Each row comes from the steps of one walk. Every step used is in the known rows, and no mark comes twice. Write the walk behind each row, first mark first.
Known rows:
vubuvu > dugen > fubu > kivi > zafip: 0.41  0.72  -0.54  0.57  0.31  -0.21  -0.85  -0.38  -0.05  2.08  0.10  0.79  1.38  0.58  -0.48  1.27  -0.08  0.74  0.08  1.07  -6.18  0.37  -0.25  0.07  -0.68  -0.18  -0.01  -0.19
fubu > kivi > zafip > morer > vere > dugen > vubuvu: 0.49  1.22  -1.47  2.81  0.69  0.67  -1.04  0.16  1.20  0.55  0.14  0.80  0.52  0.37  -0.63  1.73  -0.75  0.52  -0.09  1.56  -7.61  0.22  5.70  0.06  0.45  -0.13  -0.49  -0.14
morer > vere: 0.05  0.94  -0.44  1.42  0.44  0.42  -0.26  0.34  1.15  0.17  0.11  0.70  -0.01  0.15  -0.11  1.54  0.07  0.57  0.22  0.22  -1.74  -0.04  -0.48  0.16  -0.01  -0.64  -0.61  -0.16
zafip > morer: 0.39  0.87  0.13  1.30  0.47  0.50  -0.44  0.08  0.20  0.31  0.25  0.93  0.39  0.66  -0.17  1.57  -0.14  0.51  0.47  0.89  -1.86  -0.02  1.75  0.04  0.10  -0.80  -0.47  -0.02
vubuvu > dugen: 0.13  0.32  -0.42  0.79  0.17  -0.08  0.02  -0.07  0.09  1.08  0.23  0.73  0.43  0.40  0.10  1.56  0.06  0.62  -0.10  -0.03  -1.62  0.08  -2.47  0.11  -0.09  -0.76  -0.27  -0.15
fubu > dugen > vere > morer > zafip > kivi > vubuvu: -0.06  0.14  1.06  1.46  -0.51  -0.08  3.70  -0.40  -1.67  0.77  0.39  0.31  -1.03  0.77  0.30  1.23  0.19  0.44  -0.02  -1.25  2.89  0.18  -6.49  -0.07  0.66  -1.06  -0.51  -0.03
dugen > fubu > kivi: 0.08  0.85  -0.14  0.92  0.17  -0.10  -1.36  0.00  -0.22  1.27  0.01  0.60  1.22  0.17  -0.44  1.20  0.24  0.78  0.34  0.91  -3.52  0.37  -0.35  0.04  -0.57  -0.18  -0.26  0.02
vere > morer: 0.01  0.69  -0.18  1.14  0.20  0.38  0.94  -0.01  -0.27  0.26  0.14  0.66  -0.31  0.30  -0.36  1.48  0.13  0.56  0.34  -0.20  -0.53  -0.09  -1.81  -0.04  0.01  -0.77  -0.12  -0.01
fubu > kivi: 0.06  0.86  0.07  1.35  0.21  -0.15  -0.13  0.16  -0.17  0.39  -0.02  0.58  0.45  0.22  -0.29  1.45  0.02  0.67  0.36  0.25  -4.23  0.13  -0.82  0.00  0.03  -0.28  -0.28  0.18
vubuvu > dugen > vere > morer > zafip > kivi > fubu: -1.38  0.25  0.08  0.95  -0.18  -0.07  3.54  -0.44  -0.91  1.58  0.49  0.55  -1.15  0.98  -0.13  1.17  -0.43  0.54  -0.55  -2.12  1.52  0.08  -7.59  0.12  0.04  -0.86  -0.20  -0.41
morer > zafip > kivi > vubuvu > dugen: -0.17  0.05  0.66  0.48  -0.34  -0.14  0.75  -0.11  -1.13  1.02  0.54  0.30  -0.01  1.14  0.58  1.69  -0.42  0.46  0.24  -1.02  -2.37  0.00  -6.20  0.10  0.08  -0.44  -0.39  -0.32
dugen > vubuvu: 0.15  0.53  -0.32  1.21  0.18  0.12  -0.13  0.02  -0.33  0.48  0.12  0.63  0.57  0.18  -0.49  1.82  0.38  0.58  0.28  0.00  -1.34  0.17  0.34  0.04  0.34  -0.56  -0.13  0.07
zafip > morer > vere: 0.32  1.07  -0.34  1.51  0.56  0.87  -0.73  0.23  1.52  0.30  0.28  0.92  0.01  0.49  -0.01  1.59  -0.38  0.51  0.34  1.17  -2.49  -0.07  1.84  0.13  0.06  -0.70  -0.68  -0.21
vubuvu > dugen > vere > morer > zafip > kivi: -0.51  0.01  0.03  0.69  -0.10  0.23  3.00  -0.71  -1.34  0.96  0.56  0.40  -1.01  1.08  -0.18  1.24  -0.30  0.50  -0.63  -1.78  1.44  -0.04  -5.80  0.01  0.11  -1.07  -0.10  -0.17
fubu > dugen: 0.38  0.66  0.50  1.69  0.17  -0.15  0.32  0.00  -0.32  0.82  0.03  0.71  0.45  0.15  0.02  1.50  0.44  0.65  0.45  0.31  1.84  0.27  -0.67  0.03  0.26  -1.01  -0.78  -0.01
kivi > vubuvu > dugen > vere: 0.28  -0.09  -0.56  0.74  -0.28  -0.58  2.18  0.13  0.11  1.17  0.20  0.76  -0.05  0.24  0.36  1.33  0.33  0.62  -0.80  -0.10  -2.22  0.17  -5.86  0.07  0.33  -0.92  -0.24  -0.05
fubu > dugen > vere: 0.36  0.46  0.14  1.82  0.12  -0.37  1.95  -0.17  -0.29  0.80  0.04  0.74  0.01  0.10  -0.14  1.10  0.67  0.63  -0.27  -0.02  3.12  0.32  -1.67  0.07  0.49  -1.31  -0.70  0.19
dugen > fubu: 0.22  0.73  -0.25  0.67  0.30  0.15  -1.22  0.03  -0.16  1.01  0.14  0.69  1.08  0.22  -0.36  1.25  0.37  0.70  0.29  0.60  -0.43  0.28  -0.13  0.05  -0.59  -0.64  -0.37  -0.08
vere > morer > zafip > kivi > vubuvu: -0.26  0.41  0.88  0.86  -0.32  0.35  1.68  -0.07  -1.50  0.21  0.46  0.25  -0.75  1.00  0.15  1.63  -0.39  0.42  0.65  -1.20  -1.37  -0.13  -5.52  -0.01  0.19  -0.42  -0.12  -0.20
vubuvu > dugen > vere > morer > zafip: -0.12  -0.15  -0.32  0.62  -0.17  0.32  2.44  -0.76  -0.86  0.99  0.53  0.59  -0.93  0.90  -0.23  1.19  -0.01  0.53  -0.74  -0.75  1.60  -0.02  -4.63  0.03  0.07  -1.12  0.00  -0.07
morer > vere > dugen > fubu > kivi > zafip: 0.26  1.31  -1.46  2.24  0.71  0.24  -1.64  0.24  1.06  1.04  0.04  0.61  0.96  0.10  -0.66  1.17  -0.25  0.72  -0.12  1.16  -6.04  0.33  2.74  0.13  -0.50  -0.19  -0.73  -0.18
zafip > kivi > fubu: -1.09  1.16  0.45  1.60  0.33  -0.33  1.21  0.43  -0.18  0.86  0.09  0.66  0.07  0.42  -0.13  1.52  -0.21  0.59  0.55  -1.36  -1.18  0.12  -3.62  0.15  -0.02  -0.43  -0.68  -0.31
morer > zafip: 0.04  0.58  0.54  1.00  0.21  0.42  -0.31  -0.11  -0.94  0.08  0.47  0.39  0.00  0.87  -0.32  1.55  -0.08  0.46  0.57  -0.27  -0.02  -0.06  -0.76  0.11  -0.02  -0.69  -0.47  0.02

Which walk is each row?
0.10  -0.38  -0.21  0.48  -0.57  0.02  2.80  -0.51  -0.83  1.02  0.55  0.54  -0.92  0.81  0.17  1.27  0.04  0.52  -0.64  -0.50  -0.35  0.01  -7.07  -0.02  0.25  -0.93  0.04  -0.14 => kivi > vubuvu > dugen > vere > morer > zafip
0.02  0.44  -0.50  1.22  0.15  0.18  2.71  -0.16  -0.29  0.23  0.14  0.78  -0.70  0.24  -0.60  1.15  0.38  0.61  -0.44  -0.50  0.70  -0.02  -2.72  -0.07  0.21  -1.08  -0.07  0.14 => dugen > vere > morer
-0.02  0.20  -0.12  0.19  -0.22  -0.42  -0.04  0.14  -0.38  2.01  0.23  0.60  1.08  0.47  0.52  1.39  0.07  0.63  0.00  -0.14  -2.78  0.33  -5.62  0.07  -0.48  -0.45  -0.31  -0.43 => zafip > kivi > vubuvu > dugen > fubu
0.19  0.33  -0.63  0.28  0.13  -0.07  -1.22  -0.13  0.04  1.96  0.23  0.79  1.20  0.30  -0.08  1.29  0.28  0.72  -0.13  0.58  -0.76  0.31  -1.91  0.10  -0.66  -0.75  -0.29  -0.31 => vubuvu > dugen > fubu
-0.01  0.92  -1.37  2.41  0.56  0.36  -0.70  0.60  1.17  0.01  0.14  0.59  0.04  -0.11  -0.11  1.46  -0.07  0.60  -0.34  0.00  -1.36  0.04  0.56  0.17  0.04  -0.76  -1.04  -0.16 => morer > vere > dugen
-0.06  0.50  0.39  0.91  0.07  0.74  0.68  -0.38  -1.06  0.15  0.48  0.41  -0.63  0.85  -0.43  1.51  -0.13  0.50  0.50  -0.43  0.73  -0.14  -1.88  0.01  -0.02  -0.72  -0.16  -0.08 => vere > morer > zafip
0.63  1.22  -0.95  2.08  0.73  0.33  -1.84  -0.18  0.08  1.18  0.15  0.92  1.34  0.59  -0.71  1.16  -0.54  0.65  0.09  1.91  -6.04  0.37  4.94  -0.01  -0.39  -0.33  -0.57  -0.12 => vere > dugen > fubu > kivi > zafip > morer
-0.28  0.00  0.43  0.46  -0.48  0.15  1.74  -0.28  -1.31  1.08  0.56  0.32  -0.61  1.12  0.47  1.66  -0.46  0.42  0.21  -1.13  -1.80  -0.05  -7.29  0.02  0.08  -0.57  -0.03  -0.42 => vere > morer > zafip > kivi > vubuvu > dugen
0.60  1.12  -1.52  2.65  0.82  0.90  -0.88  0.10  1.29  0.33  0.30  0.90  0.37  0.46  -0.58  1.78  -0.55  0.44  -0.09  1.28  -4.54  0.07  5.87  0.14  0.44  -0.58  -0.70  -0.24 => kivi > zafip > morer > vere > dugen > vubuvu
0.56  1.04  -0.89  0.88  0.57  0.56  -1.63  -0.29  1.58  2.20  0.25  1.09  1.09  0.73  -0.24  1.35  -0.62  0.64  0.09  2.28  -7.55  0.28  2.31  0.13  -0.61  -0.24  -0.28  -0.50 => vubuvu > dugen > fubu > kivi > zafip > morer > vere
-0.18  0.33  0.86  1.61  -0.13  0.20  3.26  -0.68  -1.69  0.73  0.39  0.35  -0.98  0.89  -0.18  1.16  0.16  0.49  -0.06  -1.47  4.82  0.11  -4.03  -0.06  0.50  -1.28  -0.49  0.06 => fubu > dugen > vere > morer > zafip > kivi
0.10  0.09  -0.74  0.88  0.12  -0.30  1.77  -0.16  0.10  1.06  0.20  0.81  0.07  0.31  -0.10  1.25  0.33  0.67  -0.87  -0.31  -0.29  0.13  -3.50  0.09  0.12  -1.15  -0.32  0.01 => vubuvu > dugen > vere
-0.09  0.31  0.03  1.08  -0.03  0.49  2.38  -0.54  -1.07  0.08  0.47  0.46  -1.02  0.79  -0.58  1.18  0.06  0.53  -0.26  -0.80  1.90  -0.11  -2.83  -0.03  0.18  -1.01  -0.14  0.13 => dugen > vere > morer > zafip
0.36  0.46  0.17  1.74  0.01  -0.10  0.09  -0.10  -0.48  1.13  0.06  0.64  0.68  0.03  -0.18  1.72  0.62  0.62  0.40  0.34  1.74  0.45  0.44  -0.01  0.62  -0.82  -0.44  -0.02 => fubu > dugen > vubuvu
-0.75  0.47  0.60  1.86  -0.24  -0.03  3.17  -0.57  -0.82  1.32  0.34  0.69  -1.09  0.50  -0.29  1.02  0.33  0.55  -0.04  -0.80  4.99  0.33  -4.64  0.03  0.38  -1.15  -0.59  -0.18 => kivi > fubu > dugen > vere > morer > zafip
0.78  1.22  0.25  1.49  0.81  0.57  0.02  -0.15  0.20  0.28  0.27  1.04  0.37  0.98  -0.51  1.60  -0.42  0.47  0.66  1.19  -4.23  -0.05  3.60  0.02  0.14  -0.77  -0.42  -0.09 => kivi > zafip > morer
0.05  0.40  -0.60  0.43  -0.01  -0.30  -1.26  -0.17  -0.04  2.14  0.13  0.67  1.33  0.26  -0.16  1.21  0.16  0.80  -0.13  0.90  -3.79  0.45  -2.05  0.05  -0.65  -0.35  -0.13  -0.16 => vubuvu > dugen > fubu > kivi
-0.50  0.93  0.51  2.04  0.11  -0.43  0.82  0.16  0.12  1.48  0.00  0.87  0.28  0.01  0.07  1.37  0.34  0.69  0.58  -0.05  1.89  0.40  -2.43  0.14  0.22  -0.80  -0.89  -0.27 => kivi > fubu > dugen
0.68  1.40  -0.24  1.67  0.91  0.93  -0.32  0.05  1.46  0.24  0.26  1.06  0.10  0.79  -0.37  1.62  -0.64  0.49  0.55  1.38  -4.78  -0.17  3.80  0.11  0.10  -0.69  -0.58  -0.26 => kivi > zafip > morer > vere
-0.13  0.98  -1.54  2.04  0.39  0.18  -2.02  0.34  1.06  1.04  0.02  0.48  0.92  -0.20  -0.32  1.09  -0.04  0.77  -0.33  0.97  -3.62  0.36  0.87  0.14  -0.55  -0.26  -0.79  -0.18 => morer > vere > dugen > fubu > kivi
-1.32  0.87  0.77  1.31  -0.01  0.31  1.87  -0.12  -1.17  0.69  0.45  0.44  -0.84  0.95  -0.25  1.47  -0.52  0.48  0.68  -1.77  0.62  -0.03  -4.80  0.08  -0.03  -0.48  -0.38  -0.39 => vere > morer > zafip > kivi > fubu
0.35  1.17  0.17  1.54  0.56  -0.09  0.27  -0.01  -0.12  0.44  -0.01  0.69  0.54  0.55  -0.63  1.50  -0.22  0.63  0.61  0.47  -6.56  0.08  1.08  0.03  0.08  -0.21  -0.26  0.14 => fubu > kivi > zafip
0.20  0.78  -1.58  2.50  0.51  0.83  -1.29  0.26  1.24  0.40  0.26  0.78  0.28  0.12  -0.26  1.72  -0.34  0.49  -0.34  1.05  -2.13  0.13  4.07  0.10  0.44  -0.61  -0.70  -0.23 => zafip > morer > vere > dugen > vubuvu
-0.06  -0.26  -0.12  0.62  -0.72  -0.21  2.61  -0.51  -0.88  1.26  0.40  0.42  -0.79  0.72  0.14  1.18  -0.13  0.58  -0.63  -0.24  -3.45  0.12  -7.21  -0.05  0.26  -0.45  0.20  -0.01 => fubu > kivi > vubuvu > dugen > vere > morer > zafip
-1.14  0.61  0.97  1.83  -0.34  0.13  1.92  -0.50  -1.50  1.64  0.36  0.42  -0.48  0.70  -0.21  1.70  -0.06  0.48  0.70  -1.39  3.51  0.40  -3.78  0.00  0.54  -0.55  -0.33  -0.47 => vere > morer > zafip > kivi > fubu > dugen > vubuvu
-0.07  0.64  0.50  1.15  -0.01  -0.28  1.06  0.52  -0.54  0.31  0.12  0.48  0.19  0.45  0.35  1.64  -0.09  0.53  0.50  -0.81  -3.24  0.05  -4.33  0.03  0.26  -0.47  -0.35  -0.09 => zafip > kivi > vubuvu
0.25  0.39  -0.03  1.77  -0.01  -0.04  2.98  -0.39  -0.43  0.85  0.05  0.79  -0.62  0.03  -0.24  1.07  0.70  0.64  -0.33  -0.24  3.72  0.21  -2.78  -0.07  0.47  -1.43  -0.40  0.13 => fubu > dugen > vere > morer
0.15  1.10  -1.36  2.11  0.50  0.59  -2.53  0.24  1.40  1.16  0.18  0.76  0.99  0.09  -0.25  1.12  -0.48  0.69  -0.23  1.86  -4.36  0.33  3.25  0.09  -0.43  -0.29  -0.80  -0.22 => zafip > morer > vere > dugen > fubu > kivi
0.24  1.06  -1.28  2.44  0.68  0.81  -1.18  0.46  1.44  0.09  0.24  0.82  0.04  0.26  -0.01  1.47  -0.45  0.54  -0.25  0.99  -2.04  -0.03  2.93  0.14  0.13  -0.81  -1.05  -0.22 => zafip > morer > vere > dugen
